Each row was made from one small tree. The marks that hang from a mark follow it in brackets, in the order of their numbers. Every link used is in the known rows. Write each row's tree.
In the rows, zero is written as 128.
Known rows:
q_82[q_267]: 118,124,132,124,129,141,115,125,145,126,97,131,121,126,135,128,139,133,153,126,125,136,128,139,132,121,113,138
q_770[q_671 q_744]: 124,128,142,105,150,139,133,143,143,127,112,147,166,138,127,125,137,143,113,137,125,118,104,168,136,87,122,80
q_753[q_82[q_267] q_770[q_671[q_684] q_744]]: 130,111,166,100,150,152,107,143,131,117,103,148,167,127,141,105,163,154,185,141,110,145,107,191,164,95,114,106
q_643[q_636[q_267[q_82 q_550]]]: 112,115,130,142,109,174,111,110,115,110,168,100,93,172,157,153,91,130,146,157,116,136,137,133,109,133,127,184
q_753[q_82 q_770[q_671 q_744[q_550]]]: 130,110,179,112,141,158,130,160,110,131,110,151,159,131,146,127,167,166,136,137,125,130,130,182,158,124,149,76
q_82[q_267[q_550[q_744]] q_753[q_770[q_671]]]: 87,94,176,102,128,163,112,139,163,122,87,150,113,139,128,95,166,133,158,170,122,116,173,184,140,127,105,136
q_82[q_267[q_550] q_753[q_770[q_671 q_744]]]: 107,99,198,100,133,182,119,150,152,131,72,157,149,148,131,104,164,165,155,164,125,123,165,208,154,108,89,108
q_267[q_82[q_753[q_770[q_671[q_684] q_744]]] q_550]: 112,89,198,101,119,173,122,160,143,112,137,128,152,151,137,102,127,151,155,183,118,136,163,192,142,96,91,127
q_753[q_82[q_267] q_770[q_744]]: 122,123,184,122,127,162,121,137,106,130,120,150,137,131,144,107,168,154,172,135,123,142,137,178,151,128,143,115
q_636[q_267[q_82 q_550]]: 101,109,152,139,102,159,125,122,132,93,158,103,90,155,149,144,102,131,139,157,118,140,145,129,104,139,122,162
q_753[q_82[q_267] q_770[q_671[q_684] q_744[q_550]]]: 126,97,168,99,148,162,101,164,146,130,80,148,162,125,152,123,167,169,175,148,112,153,120,189,161,104,114,95
q_82[q_753]: 134,117,141,122,124,148,134,134,127,135,107,139,126,128,128,119,132,130,141,130,130,121,158,152,139,128,116,131
q_753[q_770[q_744]]: 124,129,163,127,131,141,130,151,109,150,139,148,145,136,123,110,150,147,127,145,131,127,138,161,141,115,137,106
q_753[q_82 q_770[q_744]]: 132,125,181,125,125,148,135,139,89,133,153,146,144,133,137,107,157,148,146,136,126,133,139,166,144,133,160,105
q_744[q_550]: 125,114,130,127,125,138,123,149,141,141,106,129,124,125,138,145,130,144,120,133,131,136,139,127,125,135,128,118
q_636[q_267 q_643]: 127,136,96,140,139,150,133,109,96,122,122,131,114,160,154,148,108,129,135,140,125,107,123,129,132,128,120,146
q_82[q_267 q_753]: 124,113,145,118,127,160,120,130,145,133,75,141,119,126,137,119,142,137,167,128,126,130,158,162,143,123,101,140
q_636[q_267[q_82[q_753[q_770]]] q_643]: 125,121,146,148,115,186,138,119,57,114,139,127,92,162,167,129,117,130,174,151,124,108,181,162,157,140,119,178
q_671[q_684 q_770]: 129,108,125,115,128,100,117,140,154,132,152,127,154,118,111,112,100,122,142,131,125,134,108,119,123,94,109,126
q_267[q_82[q_753[q_770[q_671]]] q_550[q_744]]: 87,93,191,111,108,162,129,142,135,101,147,127,105,145,135,97,139,121,144,179,122,115,182,173,130,133,128,146
q_770[q_671[q_684] q_744[q_550] q_753[q_82]]: 135,99,150,91,154,163,116,154,153,130,91,148,181,148,141,136,138,163,142,128,131,157,118,194,144,87,120,65
q_671[q_684[q_267] q_770[q_744[q_550]]]: 111,89,137,117,136,125,118,175,183,140,135,124,165,121,127,123,112,162,124,141,124,142,116,143,109,61,98,69
q_643[q_636[q_267[q_550[q_744]]]]: 97,119,111,127,127,150,103,118,145,137,158,126,89,169,138,139,109,117,120,171,117,121,129,130,95,129,141,159
q_684[q_267[q_550] q_671[q_770[q_744 q_753]]]: 102,87,160,117,127,138,128,149,175,108,144,109,186,154,113,81,112,154,127,145,155,133,140,159,98,64,91,61

Which tree is each row?
114,106,126,146,120,139,130,135,135,71,150,73,131,122,148,98,118,125,156,138,129,136,130,121,113,105,111,126
q_684[q_267[q_82] q_671]
114,108,182,135,108,209,116,135,95,140,158,128,106,184,155,127,114,149,157,179,120,128,179,189,134,120,123,165
q_643[q_636[q_267[q_82[q_753[q_770[q_744]]] q_550]]]
83,75,151,111,121,155,120,142,190,73,141,95,113,139,146,103,115,124,150,177,105,132,153,162,102,90,87,129
q_770[q_671[q_684[q_267[q_82[q_753] q_550[q_744]]]]]
106,101,202,114,114,182,118,150,144,146,93,150,131,148,133,103,157,162,156,169,130,132,186,189,139,124,100,125
q_82[q_267[q_550] q_753[q_770[q_744]]]
78,84,136,125,118,102,122,150,190,92,168,98,141,126,115,72,113,118,122,165,134,114,131,107,77,96,114,100
q_684[q_267[q_550[q_744]] q_671[q_770]]
130,119,153,120,127,164,118,107,123,113,96,136,131,142,142,127,148,138,180,99,136,153,141,172,144,129,129,124
q_770[q_753[q_82[q_267]]]
117,91,161,102,148,164,119,129,168,87,120,114,178,160,140,117,133,165,147,138,124,154,121,195,123,77,94,65
q_770[q_671[q_684[q_267[q_550]]] q_744 q_753[q_82]]
115,92,175,114,144,150,119,143,145,89,139,113,167,138,141,103,150,166,155,160,107,143,121,179,136,99,104,87
q_753[q_82 q_770[q_671[q_684[q_267[q_550]]] q_744]]
131,120,146,104,156,131,116,156,135,137,124,146,173,133,121,106,144,147,139,155,116,131,110,175,153,84,107,98
q_753[q_770[q_671[q_684] q_744]]
114,105,185,127,133,180,140,149,113,99,127,122,141,136,147,106,152,156,159,143,120,121,161,207,155,81,105,96
q_684[q_267[q_82[q_753[q_770[q_671 q_744]]]]]
107,85,138,124,120,111,115,137,182,101,157,97,147,124,118,110,98,141,138,145,120,138,123,117,101,92,83,117
q_671[q_684[q_267[q_550]] q_770]
109,97,158,119,124,146,125,144,153,108,174,109,162,147,127,110,96,145,151,126,133,154,127,171,110,41,98,89
q_671[q_684[q_267[q_82]] q_770[q_744 q_753]]
100,90,204,122,120,187,137,147,133,89,133,113,138,149,147,105,142,163,150,164,120,126,173,202,138,96,95,103
q_684[q_267[q_82[q_753[q_770[q_671 q_744]]] q_550]]
80,107,147,113,115,140,110,131,181,121,122,130,99,139,130,115,138,123,132,166,125,133,144,131,94,133,123,142
q_82[q_267[q_550[q_744]]]
127,119,143,135,132,186,139,117,66,97,117,131,112,163,168,131,122,133,174,148,121,97,161,181,172,122,108,161
q_636[q_267[q_82[q_753[q_770[q_671]]]] q_643]
129,107,147,104,152,140,110,177,147,150,101,146,169,129,132,123,147,162,129,160,118,138,120,172,150,90,107,87
q_753[q_770[q_671[q_684] q_744[q_550]]]
111,97,199,133,90,174,131,137,110,111,149,115,104,143,140,109,128,137,159,162,131,131,197,158,135,153,115,166
q_267[q_82[q_753[q_770]] q_550]
146,111,131,102,151,143,117,116,132,103,108,132,166,142,133,124,132,133,166,110,126,147,111,171,152,103,114,107
q_770[q_671[q_684] q_753[q_82]]
128,99,153,113,124,138,117,122,136,103,112,125,171,132,125,88,129,129,189,104,152,140,129,155,138,104,121,109
q_684[q_671[q_770[q_753[q_82[q_267]]]]]
118,132,113,146,119,162,137,109,86,99,152,111,98,165,169,150,93,123,148,146,123,115,132,130,128,129,128,166
q_636[q_267[q_82] q_643]
88,114,128,135,109,165,106,116,134,115,187,107,75,175,152,140,94,110,133,177,115,129,139,130,86,129,148,180
q_643[q_636[q_267[q_82 q_550[q_744]]]]
114,121,115,135,124,157,132,111,116,112,129,123,109,173,156,148,101,137,124,161,125,111,138,122,117,143,110,153
q_636[q_267[q_550] q_643]
125,129,162,113,149,140,129,148,117,136,120,152,162,136,123,112,156,149,127,143,125,117,121,179,155,98,127,90
q_753[q_770[q_671 q_744]]
